Each row was made from one walk, in order. Every step used is in the known rows, and no mark comes twice. Write each row's walk.
(in the rows, 128 means zero)
Known rows
sebires-kovofak-lepal-sovik: [156  82 123 167 186 143 180 164 139 126 112 101  64 123 126 154 163 129
 170 146  94 128 153]
mena-lomu-sovik: [169 106 107 153 188 112 144 192  92 131  54 142 160 157 104 151 165 142
 138  64 101 104 104]
sovik-lomu-mena: [127 120 159  98 175 130 156 172 133 161  72 146 156 166 118 120 159 167
 146  92 114 116 134]
lepal-kovofak-sebires: [181 110 122 136 167 135 113 155 125 127  99  98  82 138  93 170 192 151
 140 130  76 129 172]
lepal-duga: [157  88 128 141 166  91 133 162 150 134 105 124  67 153 107 144 188 145
 123 160 120  64 177]
lepal-sovik: [178  99 124 141 168 113 167 173 148 158 102 118  52 145 136 157 192 164
 160 137 100 104 158]
lomep-duga-lepal-sovik: [152  88 162 147 136 106 161 208 153 153 118 136  59 142 150 138 153 141
 149 182 136 130 147]
lomep-duga-lepal-kovofak-sebires-siratu: [141  91 178 143 127 121 137 195 133 126 112 120  54 147 120 154 157 136
 148 175 116 127 166]
lepal-kovofak-sebires-siratu: [164 107 143 132 157 136 126 155 119 118  95  93  51 147  90 178 196 155
 154 127  69 106 186]
sovik-lomu-mena-sebires-siratu: [114 113 179  84 159 131 158 181 113 143  60 144 123 184 111 125 172 187
 130  88 118  98 122]
lomep-duga-lepal-kovofak: [150  82 180 152 144 110 137 194 146 141 119 128  76 127 125 142 153 133
 149 174 116 136 156]
mena-lomu: [160 101 124 142 198 106 137 174 106 135  71 149 136 158 115 147 180 135
 134  94 115 109 117]
kovofak-lepal: [164 105 101 146 184 119 149 152 125 119 100 122  78 122  93 145 156 142
 130 158 103 177 137]
sovik-lomu-mena-sebires-kovofak: [121 105 171  98 173 141 157 181 119 145  66 139 150 176 119 121 167 174
 131  81 118 103 111]
sebires-kovofak-lepal-sovik-lomu-mena: [129  93 136 145 179 155 183 177 143 138 104 109 113 140 130 135 148 136
 177 133 104 123 148]
sovik-lepal: [145  87 144 143 170 115 129 144 105 125  81 131  85 153  99 123 166 131
 151 152  89 126 125]
duga-lepal: [160  96 151 150 173 103 144 163 124 145 104 133 101 121 117 147 165 160
 155 150 112 184 143]
sebires-kovofak-lepal: [154  83 130 166 198 140 170 150 124 113 103 107  78 120 108 151 158 126
 159 133  91 138 143]
sebires-kovofak-lepal-sovik-lomu: [141  95 128 154 179 151 185 164 138 132 108 110  81 135 131 145 162 124
 158 143  94 131 140]
mena-lomu-sovik-lepal-duga: [141  91 110 157 165 110 123 191  92 119  60 140 164 177 100 128 155 117
 135 109 110  77 109]
lomep-duga-lepal: [150  88 168 147 149 102 150 195 138 141 108 143  71 139 131 134 148 137
 137 169 134 141 137]
lipat-lomu-mena-sebires: [142 118 149  98 195 135 147 192 135 118  62 139 142 164  97 126 191 192
 116  81 117 137 124]

Write each row's walk
[155 118 134 118 159 124 174 175 146 167  95 134  79 162 145 143 190 157
 140 132 101 110 142] -> lepal-sovik-lomu
[131  77 139 144 151 103 116 151 128 121  96 126  78 166  99 116 171 120
 137 186 110  79 152] -> sovik-lepal-duga
[150  97 114 156 177 119 132 186  79 121  51 143 168 168 101 132 153 124
 142  87  97 106  93] -> mena-lomu-sovik-lepal
[107 102 149 103 160 139 149 184 131 132  82 132 149 177 110 111 154 159
 117 125 135 105 125] -> sovik-lomu-mena-sebires-kovofak-lepal-duga
[133 104 158 117 141 120 154 199 135 165 100 136 128 155 144 127 163 184
 151 149 136 169 128] -> duga-lepal-sovik-lomu-mena-sebires
[152  89 119 156 146 112 131 174 109 120  73 118 108 159  87 128 152 136
 141 136  90  82 134] -> lomu-sovik-lepal-duga
[123 110 127 110 145 139 170 187 129 132  92 123  80 163 118 134 158 168
 139 156 121 143 135] -> kovofak-lepal-sovik-lomu-mena-sebires-siratu
[142  76 125 167 185 130 159 155 141 110 114 103  75 130 106 145 162 117
 148 160 106 102 164] -> sebires-kovofak-lepal-duga
[134 101 155 110 157 141 174 196 142 162  85 125 112 175 145 131 178 174
 154 107 117  87 133] -> lepal-sovik-lomu-mena-sebires-kovofak
[164  91 135 160 154 132 128 167 101 124  72 106 115 139  81 142 154 139
 164 112  56 113 134] -> lomu-sovik-lepal-kovofak
[132 110 136 114 190 156 166 202 146 111  80 122 131 158 111 127 179 177
 133 103 119 145 130] -> lipat-lomu-mena-sebires-kovofak-lepal-sovik
[148  80 159 149 163 126 112 143 117 125  96 112  91 140  93 132 172 125
 165 157  67 117 149] -> sovik-lepal-kovofak
[163  88 165 157 167 114 127 163 136 145 118 114 104 107 109 156 171 154
 171 156  89 177 166] -> duga-lepal-kovofak
[136 116 106 121 159 138 167 181 145 149 104 124 111 147 123 128 146 152
 149 161 118 160 143] -> kovofak-lepal-sovik-lomu-mena
[155 104 100 152 164 133 111 188  77 113  56 126 171 171  91 142 156 121
 140  93  90 114 105] -> mena-lomu-sovik-lepal-kovofak-sebires
[145  76 164 123 184 132 148 186 120 132  71 117 127 156 109 134 168 188
 159  82 122  88 131] -> lomu-mena-sebires-kovofak
[144  90 135 129 167 142 167 177 114 117  87 118  70 156 120 142 179 157
 107 133 111 134 101] -> mena-sebires-kovofak-lepal-sovik-lomu
[115 106 154 102 171 147 158 179 119 136  73 135 151 168 111 117 152 166
 126 102 122 131 108] -> sovik-lomu-mena-sebires-kovofak-lepal
